Each row comes from the steps of one path. Every step used is in the known rows, and no mark comes twice. Write the path behind each row, first mark first.
Known rows
sidaz, ropaz: [ 16 -15  12  17   9  -7  -3   6  18 -10  -5  -8   0  29  10 -23   9   9
   2  -9   2  -8 -14   3   2  14  -6  -1  -7   0 -15  -2   5  17  -2   8
  17  29  -8  -3 -13  31  18 -16  10  13 -10  21  -1 -10]
ropaz, sidaz, motop: [ 10  -4  12  23   6  -6   5  -5  -6 -14  -7  -1   4   6   3  30   6  10
   6   1   1   9 -17  -2   3   0   5   2  -5  -5  -9  -4   1  -7   3  16
  15 -30  11 -10   9  15 -16 -13  13   8  13   1 -19 -30]
feba, gibu, motop: [ 10  11  -9  -8  25   0 -13  -5  16   4  -6  20 -19  13  14   8  17  14
   2   1   9  24  -9   2 -12   2  -5  -2  -6 -23  -3  44  -1  34 -13   4
  19  -2  -4   8  -3  14  27 -20  18  10  -2  28  -4 -15]
fufaba, motop: [ 23   7  12  11   0   4  -8   8  18   1  10  11  -5  35   2  -2   1  13
   1  19  -6   7  -2  -1  -2   2   2  -3   2 -26 -10   7   3 -42 -12 -13
  13  12  -7   8 -16  19  26  -9  10   0  -8  16  -3   8]
lireza, ropaz, gibu, motop, fufaba: [ 19 -14  -8 -14   1  -7 -30   7  16 -18  -5 -21 -10  22  21  14  -1   9
  11  -4  13  -1 -11 -20 -13   4   9  -6  -4 -26  -8  27  -1  33 -32  -3
  20  66  -7  23 -10  -5  20 -12  13  12  18  20 -21   7]
motop, sidaz, ropen, lireza: [ 25   2   6  17  15  -3 -11 -25  34  -2  -3 -11  -6   1 -10  -3   9   1
   5 -19   1  18 -12 -10   1   8  -9  -2  18 -14   2  49  -1  25   0 -10
   1  -1 -11 -11  -5  16   7 -20   6  -9  29   9  -2 -24]
sidaz, motop, lireza: [ 15  -5  14  16   5  -8 -17  -3  -1 -16   1 -17  -1  16   5  44  12  10
   5   2 -10  16  -9   3  11  -6  18   5   8 -10 -24  41  -6  49  -1 -15
  -6  20   1  -8 -14   5 -28 -17  10  13  33  23 -18  -6]
gibu, motop, lireza, ropaz: [ 18 -10  -6  -1  15  -4 -23 -17  19 -10   8  -5  -9  20  20 -15  21  10
   8  -1   3  14  -4   1 -13  -7  34  -5  -2 -24  -9  57  -4  38 -26 -21
  13  33  -8   1 -10   3  14 -18  13  21  16  29 -21  21]
feba, gibu, motop, sidaz: [ 23  19   1  -7  23   2 -17 -19  11  11   1  21 -18  16   6  16  22  12
  -2 -12   6  28  -5   0  -5   0  16  -3   6 -28  -7  52  -5  55  -6   1
  14   1  -6   5 -12   9  24 -13  25   5  17  22  -6 -29]
fufaba, motop, gibu: [ 23   9  22   3  -5   2 -19  15  20   1  13   0  -6  26  -6  10  -5  11
   9   7  -3  16  -1  -8  -8   7  10  -5   1 -30  -9  33   4 -39  -7 -18
  17  21 -13  11 -13   8   6  -6  13  13   6  23  -9  -1]
feba, gibu, motop, sidaz, ropen, lomog, ropaz: [ 11  11 -11 -25  29  -9 -11  -3  26   0  12  12  -2   6   3  48  13   6
  14  -3  12  29 -12  -6 -12 -10  12 -10  17 -21 -19  45  -2  38 -16   6
  15  16 -20   6  -4  16  35 -15  11   5  30  22  -1 -20]
lireza, ropaz, fufaba: [ 23 -20   4   1  18  -2  -4  -4  23 -22 -12  -8   8  20  29 -37  23   6
  -5  -2  15  -9 -11 -13 -11 -14  26   3  -2 -16  -9  -9  -3 -10 -17  -1
   5  27  -6   3  -8  12  15 -13   8   6 -14   7 -23  24]
sidaz, ropaz, gibu: [ 16 -21  14  13   3  -5 -12   5  16 -15  -5 -18  -3  35   7  -8   6   9
   1 -21  10 -12 -17  -7   4   8 -19   6  -3  -5 -14  -8   1   9  -7  26
  10  59  -4  11 -18  20  20  -9   8  11  -3  11  -8  -2]
motop, lomog, ropaz, fufaba: [ 15 -13  -2 -14  14   0  -3   8  16 -22  -6 -11  21  16  33  36  10   3
  -5  -9  16   4  -9  -8 -23 -17  35   4   8  -9 -28   6  -9 -28 -24  -1
   1  54 -10   8 -18  11  -4  -6  10   7 -12  10  -6  11]
gibu, motop, lireza, ropaz, lomog: [ 15 -12  -1  -4   0  -4 -21 -16  10 -15   9 -24 -15  14  20 -22  18  10
   7 -14   7  20  -5   6  -2 -11  27  -4  -4 -19 -27  27  -2   8 -18   0
   7  18   0  -7  -8   0   1 -20  22  16  25  32 -21  18]
motop, lireza, ropen, lomog, ropaz: [ 13 -10 -14 -15  13  -9 -12  10  21  -4  20 -18   7   9  -2  55   0   4
  14  26   7  20  -1 -12 -14  -9  38   1  21  -4 -18  48  -3  33 -18  -7
   3  40 -18   9 -20  24  20 -19   5  10  36  31  -8  26]
motop, lireza, ropaz: [ 23 -10   6   7  10  -6 -17 -16  19 -14   7  -9  -2  17  10 -19  17   8
   5 -10   4   8  -4  -4  -3 -12  35   2   1 -15 -14  32  -5  32 -17 -19
   7  41  -3  -8 -10   9   3 -18  12  17  21  27 -17  26]
lomog, ropaz, gibu, motop, sidaz: [ 21   5  -7 -22  11  -2 -20 -10  14   3   2  -3  -2  26  11  40   8   7
   1  -9  11  16 -12  -6 -15 -12  24   0   8 -27 -14  47  -8  26 -24  12
  12  43 -11  19 -25   5   8  -2  14   6  27  10 -15  -8]
ropaz, gibu, motop, sidaz, ropen: [ 21  19  -3   3  14  -4 -26 -26  19  -9   0  -2 -13  20   5  18  19   9
   4 -13  14  16 -12  -1  -6   7 -18  -2  14 -19 -15  47  -2  17 -14  15
  14  26  -8   8  -8  -5  22  -7  11  -2  36   7 -11 -38]
motop, sidaz, ropaz, gibu: [ 25 -16  18  10   4  -2 -17  -6  13  -8   0 -17  -5  37   1  -4  12   8
  -1 -30  13  -6 -15  -9   7   9  -1   5   6  -9 -23   4  -2  22  -3  22
   7  59  -8   9 -28  14  22  -5  15   7   9   8 -10 -17]
sidaz, ropen, lomog, ropaz: [  7  -3  -9 -13  15 -14  -1  10  26 -12   7  -4  16   3   2  32  -2   4
  11  14   7  10 -11  -2 -13  -8   1  -5  10  -6 -13   5   2   1 -15   7
  12  27 -16   2  -2  22  11 -18  -1   0  23  17   1   2]
ropen, gibu, motop, lomog: [ 10 -12  -6  -8   5  14 -19  -8  14  -9   7   8  -3   5  22  30   2  10
  -1 -14   9  24   3   0 -11   6   5  -1   4 -19  -8  45  -2  11 -10 -14
  22  25 -17  -1 -15   5  26 -16   8  -3 -13  28   3 -20]
fufaba, motop, lireza, ropen, sidaz, ropaz: [ 23 -21   9  29   5  -5 -13  -2  34   5  13 -31 -26  45   1  -3  10   7
  17 -12 -12   6  -1 -12   5   3   6   2   9  -5 -11  61   7   7 -10 -30
   7  46 -28  -8 -25  30  63 -10  11  27  -5  35  -6  20]
sidaz, ropaz, fufaba, motop, lireza, ropen: [ 28 -17   8  19   8  -2 -19   1  25 -14  21 -29 -20  49  10   0  23   8
  10   9   5   6  -4 -14  -5  15  17   1  23 -12 -32  58   1  -9 -17 -18
   3  49 -18  11 -29  24  69  -6  12  16 -11  30 -15  15]
feba, gibu, motop, lireza: [ 15   9  -3  -3  21  -3 -25  -9  13   1   4   1 -20  17   2  25  22  12
   3  -1   2  33  -7   4  -3  -3  11  -1   2 -26  -7  75  -7  50 -20 -18
   4  33  -1   8 -10   4  21 -20  20  13  22  37  -7  -3]
ropen, lomog, motop, lireza, ropaz: [ 18 -15   9  -3   8   4 -19  -1  22  -7  24 -10   5  20   3   4  12   7
   9   9   5   9  -5  -8  -7 -10  47  -7   4 -19 -18  35  -8  33 -14 -14
  -5  16 -12   7 -18   7  30 -25   2   8  27  29 -16  51]
sidaz, ropen: [ 14  16   1  15  13  -9  -9 -10  23 -13  -3   1   0   9   1  -2  12   8
   4   1   7   8 -10   6  -1   5 -23   0   1  -2 -11  15   2   1  -6   4
  18  14  -3  -7   7  11  -1 -17   4  -6  20  12  -3 -22]
feba, gibu: [ 16  13   5   2  21  -2  -6  -3  17   3  -5  19  -9   8   0   2  13  11
  -1 -13   6  16 -10  -1   4  -8  -4   6  -5 -16  -1  17  -3  25  -1   2
  11   7   0  -1   0  21  13 -21  18   5   2  24  -3  -8]
ropaz, lomog, motop: [ 11   6  11   5  -7   5 -11   5  15  -2  10  -7   1  19  -3   7   5   9
   0   1   4  13 -12   6  -2  -5  10  -4 -13  -9 -30  -4  -5 -21   2  22
  -1 -26   1   5 -14  10  -1 -22  10 -10   6  22  -8  24]
ropen, lireza, motop, lomog, ropaz: [  8 -17 -14 -12  10   2 -11  -2  23  -9   8 -15  14   7  19  34  -9   2
  15  -2  -4  18 -12 -13 -19 -10  30   3   7 -24 -23  39  -9  -5 -17 -18
  12  20 -17   5  -5  17  -1 -22   6   7   4  23   4  27]
feba, gibu, motop, sidaz, ropen, lomog: [ 16  11  -3 -10  26  -1 -16 -11  18   1   9   6 -14   4  -5  17  20   9
   7  -1  12  26  -6  -4  -2   9  -7 -10  23 -22 -14  39   1  41  -3   4
  11   2 -15   4  -2   6  45 -19  16  -5  35  19   0 -34]
fufaba, motop, sidaz, ropen: [ 31  25  15  19   5  -2 -14 -20  22  -6  14   8 -10  30  -3   4  15  10
   4  -3   2  14  -4   2   2   6  -5  -5  17 -22 -21  35   1 -21  -6 -11
  14   8 -13  -4  -7   9  23  -5  12  -5  19  10  -3 -29]
ropen, lireza, motop: [ 10 -14  -7   9  15   2 -12  -3  23  -1  -1 -18  -1   8  -1 -12  -4   5
   9  17  -9  12 -15 -17  -6   3   5   4   3 -30   7  29  -3  12  -4 -13
   7 -16  -7   8   0  16  18 -31   1  -9   1  20  -5  31]
sidaz, ropen, lireza, ropaz, fufaba: [ 20 -28   0  10  24  -4  -5 -14  42 -28 -14 -20   1   7  22 -42  21  -1
   4 -20  16  -3 -19 -20 -10  -6   4   0   9 -18  -1  15  -2 -10 -16  -4
  -1  14 -12  -2   0  13  30 -19   0   3 -12   4 -19  18]
motop, lireza: [ 20   3   9  10   7  -5 -18  -4   9  -6   4 -13  -1  17  -4  15  10   8
  -2   7  -4  16  -4   1   0  -4  16   4   5 -11  -7  41  -6  31 -11 -21
  -3  45   5  -2 -14   7 -12 -18  11   5  33  27  -8   9]
ropen, lomog, ropaz: [  8 -14  -6 -19  12  -8   0  20  19  -3   3  -1  21   7   1  34  -9   6
   5  24   4   7  -8  -8 -15 -14  23  -3   6 -10 -11  -4  -2  12 -14   2
   8  27 -13   9 -14  28  -4 -18   2   1  19  17  -3  17]
lireza, motop, sidaz, ropen: [ 21  23   1  17  14  -5 -20 -26  13  -8   8  -6  -2  18  -2   1  16   8
  10   7   2  14 -10  -1   1   4   1   0  11 -19 -22  32  -2  19  -2  -4
  17  -3  -8  -4  10  -2  12 -16   9 -12  31  12  -6 -17]
gibu, motop, lomog: [ 10   3 -10  -8   6  10 -16  -6   7  -7   3   2  -5  10  28  29  11  10
   0  -4   8  17   3   8 -21  10   6  -3   5 -14 -26  39  -4   3 -13  -9
  19  23 -10   5 -11   5   2 -16  17   8  10  22   1 -18]

Which path is each row?
[ 23   9  -2  -5  11   2 -18 -16   8   8   0   5  -8  20   6  12  15  11
  -5   7   3  17  -1   3 -10   3  21  -6   5 -23  -8  43  -4  41  -9  -2
  13  12  -7   6 -16   6   8 -11  18   1  26  16 -10 -23] : gibu, motop, sidaz
[ 12   7  19  -1 -11   2 -21  14  17  -1  14 -15  -1  11  -7  20  -2   7
   9  -8   4  22 -11  -1  -7   1  21  -6 -13 -15 -25  16  -3 -22   6  11
   3 -15  -6   8 -10  -3 -11 -16  13   5  18  27 -15  15] : ropaz, lomog, motop, gibu
[ 25   8  13   6   5   2 -11   0  19  -3  22   1  -4  21 -10  10   7   9
   5  15   1  13   0  -8   3  12  -2 -10  29 -22 -19  15   3 -12  -2  -8
   7   9 -16   3 -15  10  40 -11   8 -12  35   9   0 -19] : fufaba, motop, sidaz, ropen, lomog
[ 26 -20   6  12   9   6 -22  -3  31 -13  20 -14 -12  27   2  17  11   9
   4   4   9  22  -1 -25   4   3  21   7  20 -23  -2  55   0  -5 -12 -23
  -1  40 -19   7 -29  11  70  -8  -3  -7 -27  32 -16  22] : ropaz, fufaba, motop, lireza, ropen, gibu
[ 12 -13  -6 -12  23 -11   0  17  27 -22  -5 -18  20  13  13  23  11   2
   3  16  16   2 -15 -12 -18 -11  10  -2  17  -9 -13  -6  -1 -18 -21   9
  -2  37 -14  12  -9  14  17 -13  -2  -6   2   6  -8  10] : sidaz, ropen, lomog, ropaz, fufaba
[ 22  -3  -5   0  31  -3 -16 -40  44  -4   4   8 -24   0  10 -25  26   4
  16 -42  12  24 -15 -12  -4  -5   5  -8  10 -31  -3  72  -1  46 -12  -8
  16 -10 -20  -9   6  15  51 -22  14  13  10  19 -13 -12] : feba, gibu, motop, sidaz, ropen, lireza, ropaz
[ 21 -14  23   4   5   3  -8   7  18   3  19 -10   2  34  -5   6  10   7
   2   0   3   1 -12  -3  -1  18  22 -10   8  -7 -30  12  -1  41   8  10
   0   9 -20   9 -31  26  45 -17   9   0   6  20  -1  -2] : ropen, lomog, motop, sidaz, ropaz
[ 17  -6  13   1   7  -3 -12 -10   6  -2   0 -11 -25  24  10 -18  23  12
   3 -39   7  21 -14   4  10   9   5  -7  -1 -14 -36  11   3  22   2  25
  15   6  -8  -1 -14  16  32 -14  34  13   2  30  -7 -30] : feba, gibu, motop, sidaz, ropaz, lomog
[  7   0 -17 -24   9   0 -11  -1  16  -7   4   4   8  11  31  52   3   8
   6  -4   8  20  -4   5 -29  -8  25  -4   2 -14 -28  43  -5   2 -28  -4
  23  41 -14   5 -10  12  -4 -11  13  17   6  24   1  -4] : gibu, motop, lomog, ropaz
[ 22 -16   6   4   6  -2 -25 -13  17 -20   7 -16  -3  24  11  -7  14   7
   3 -23  16   1  -9 -11   3 -17  21   8   3 -20 -12  24  -8  16 -21  -1
   0  65   0   7 -18   0  12 -13   9  15  29  15 -22  29] : motop, lireza, ropaz, gibu
[ 36  14  20   8   1   6 -11  -8  11   6  14  12  -5  37  -2   3   7  12
  -3   4  -6  12   2  -2   2   1  23  -4  13 -29 -17  25  -3 -11  -4 -16
   8  12 -11   7 -25  14  15  -4  18  -3  11  11  -6  -9] : fufaba, motop, sidaz
[ 10 -18  -2  -1   9  -2 -19   4  17 -11  -4 -14 -14  36  17   0  11  10
   4  -8  12  -1 -16  -4 -12  18 -18  -2  -4 -15 -12  22   2  14 -18  23
  18  49  -8  16 -20  13  38  -9  10  14  -7  16 -10 -11] : sidaz, ropaz, gibu, motop
[ 16 -14  -6  11   9   3 -14 -10  28  -3   7   4  -4  -1   0  10   1   8
   4  -3  10  17  -3 -16   3   8   4  11   3  -5   7  30   3  34   2  -1
  19   8 -16  -7 -12  23  35 -19  -3  -8 -22  28  -9  -1] : lireza, ropen, gibu
[ 12  -1  -3 -12   7  -2  -4   1  15 -11   3   4  17   6  23  47  -2   6
   5 -10   7  13  -4   1 -18 -15  28   1   1  -7 -32  19  -6  -7 -16  -6
  18  42 -13  -1 -11  19 -16 -13  13  12  12  20   4   0] : motop, lomog, ropaz
[ 18 -25   3  24  11  -9 -10  -7  30   3   0 -35 -22  30   3   0  14   4
  13 -18  -6   5  -2 -10   5   1   5   6   4   7  -3  57   4  43  -6 -21
   7  47 -23 -14 -19  29  37 -17   9  26   7  34  -7  12] : motop, lireza, ropen, sidaz, ropaz
[ 17 -11  -7  -1   8  -1 -19   4  14   0  21 -21  -5   4  -7  26  10   6
   6  28   7  17   5 -13  -3   9  17   2  28  -3 -11  44  -3  39  -5 -13
   1  28 -12   7 -21  17  27 -24   8   2  38  31 -10  16] : motop, lireza, ropen, lomog
[ 11   5  -2   5  10 -10  11  -2  11  -2  -4   3  14   8  -5  26  -3   5
   6  -2  10  13 -16  -6 -17 -16  21  -1 -11  -6  -1  -5   0 -35 -23  11
  22   6   5  -1   5  25  -7  -9  12   7   7   8  -7  -4] : lomog, ropaz, sidaz
[ 17   7   0  11  -4   2 -26  -8  17  -2  26 -23 -14  17  -4  28  15   7
   9   6   8  26  -3  -3  -2  -1  26   3   7  -3 -35  52  -7  14  -4   5
  -3  -1  -6   5 -18  10  22 -21  11   2  26  38 -16  29] : ropaz, lomog, motop, lireza, ropen
[ 12   4   4   3   5  -3 -24   8  13  -4   3 -15   1  12  -2   8  -1   8
  14  15  -3  15  -8 -10 -11   3  15   3  -6 -28  -6  31  -2   4  -2 -15
  18   2  -8   9   6  -5 -12 -18  10   6  12  25 -13  12] : lireza, motop, gibu
[ 16  -2  -8  -8  -1  -7 -23  17   8  -6 -12 -15  -7  18   9  32  -3  11
   6  21  -1   9  -7  -8 -17  14   4 -10  -2 -19  -4  31   1  38 -25 -16
  21  43  -4  18  -7   5   4 -16  14   5  18  28  -8  -9] : gibu, motop, fufaba
[ 15 -26  -1  24  11  -7  -2  -5  32   4  -6 -22 -18  28   7 -11  10   4
  12 -16  -2  -3  -3 -11   2   5  -7   7  -1  10  -1  30   8  28  -1  -6
  14  27 -26 -12 -14  39  37 -18   8  22  -8  26  -5   5] : lireza, ropen, sidaz, ropaz
[ 19  -7  12  -1 -15  -3 -19  12  14 -14   6 -25   0  19   8   7  -1   8
  13  -5   4   4 -13 -11  -3  -4  29 -11 -14 -13 -38  -7  -3   5 -12   2
   8  12  -6  11  -6   3   5 -21  14   2  12  30 -17  33] : lireza, ropaz, lomog, motop, fufaba
[ 10 -13  17  11   3  -7 -11   9  14  -2 -14 -20  -4   4   1  44   0   6
  15 -19 -13  14  -6 -11   1 -13  10   5  -5 -13   4  37   1  21  11 -16
   5   1 -17 -15  -3   2 -38 -13   7  26  27  16 -21 -10] : ropen, sidaz, motop, gibu
[ 25 -21   8   1  18  -1  -9   0  15 -13 -11 -19  -6  40  23  -8  30   7
  -7  -9  11  -1 -15  -8 -12  13  17  -7   9 -14 -19  20   0  20 -12   7
   5  40 -15  11 -26  15  36  -5  16   8 -19  11 -15 -18] : gibu, motop, sidaz, ropaz, fufaba
[ 17  -9  10   8  -5 -12 -15  19   0 -21 -13 -21   2  11  10  53  -3  10
  10  11  -8   1 -13 -10   5   6   9  -3   0  -9 -21   8   0  45  -4  -8
   9  26  -1   4  -3   6 -31 -17  12   9  22  20 -16 -16] : sidaz, motop, fufaba
[ 11 -20  -2  13  10  -8 -11 -14  16 -14  19 -12   1   1  -6  72   2   6
  20 -13   9  31 -13 -20   4 -12  35   7   7  -6  -7  53   2  29  -7  -2
  15   9 -11 -13  -3  18  28 -12  -1   9  -1  29 -21  -6] : lomog, ropaz, sidaz, motop, lireza, ropen, gibu
[  9 -19   6  21   9  -6  -1   1  11  -3 -19 -12  -3  11  12  30   6   8
   6  -9 -17   5  -7  -5   7 -22   3   9  -4  -5   3  17   1  26   8 -10
   0  -8 -13 -18  -6  17 -29 -18   5  13  18  10 -16  -5] : ropen, sidaz, motop
[ 11 -13 -14 -23  17   1  -9   8  18 -20  -8 -11  12  19  41  41  16   5
  -2  -1  16  11  -9  -6 -32 -11  32  -3   7 -17 -30  27  -9 -18 -31  -4
   6  48 -16  16 -17   8   9  -6  11  10  -9  15  -8   6] : gibu, motop, lomog, ropaz, fufaba
[  9  -9 -11   7  18  -3 -10 -27  29 -13   4   8  -8   2   9 -15   9   8
  13 -18  19  21 -15  -7 -11   5  -5  -8 -10 -20  16  29   8  -4 -19   6
  37  -5  -8 -13  16   9  60 -13   2   0 -17  17 -13 -24] : lireza, ropaz, sidaz, ropen, gibu, motop
[ 11 -13  14  11  -9  -1 -18   8  33   7  14 -36 -17  22  -5  16   4   3
  23 -29   1  16  -9 -11  -3   5  14  -2 -10   0 -18  40   2  -8   9   9
   7  -7 -26  -3 -15  14  25 -16  11  22   3  35 -15  20] : lireza, ropen, sidaz, ropaz, lomog, motop, gibu
[  9  -2  -8   1  17 -10 -18 -17  22  -9  11  -9  -2   8  -4  48   3   6
  14  -6   9  38 -17  -4 -10  -3  15  -6   1 -20   6  68   2   8 -32 -10
  21  35  -6  -7   3   1  37 -10   1   4  10  29  -8 -16] : lomog, ropaz, sidaz, ropen, gibu, motop, lireza
[ 19   7   9   3  -6  -3 -19  23  14  -6   1 -15   5  22  -3  46  -6   8
   7  17  -2   4 -12 -11 -11   7  17  -9 -10 -13 -20  14  -4  31 -12 -10
   5  22  -4  18 -12   5   4 -19   6  -5  12  29  -6  19] : lomog, motop, fufaba
[ 11  -4  -5  10  10  -4   3 -19  31 -15   2 -11   6  -9   0  27  -4  -3
  16 -29   9  25 -20 -11 -15  -3  -6  -3  11  -9  -8  34  -1 -39 -19  -3
  15   0  -7 -11  12  20  15 -17   9   6  15   9   6 -21] : motop, lomog, ropaz, sidaz, ropen, lireza
[ 11   9  -9 -11  17  11 -17 -10   9  -4   5  17 -15   6  25  31  15  12
   2 -22  10  28  -2   4 -16   2   1  -2   5 -20 -25  48  -5  20 -11  -8
  21  17 -10   4  -5   5  22 -18  25  13  -1  30   5 -26] : feba, gibu, motop, lomog
[ 10   0  17 -10   0   5 -19  26  22   3  20  -9   7   9 -14  37  -6   5
   9  18   6  16  -6 -12 -16  10  22  -9   1 -20  -9  27  -3   4   3  -2
   1  -7 -15  17 -16   2  14 -20   2   2  23  25 -10  18] : ropen, lomog, motop, gibu
[ 12 -17  -1   6   3  -6 -27 -25  22 -24  13 -21 -15   7  14 -20  16   9
  13 -31  11  28  -9   0   7  -8   8  -5  -1 -19 -18  34   3   4 -14   1
  16  20 -11 -16   0  -6  27 -19   9   3  10  34 -19   2] : sidaz, ropen, gibu, motop, lireza, ropaz, lomog
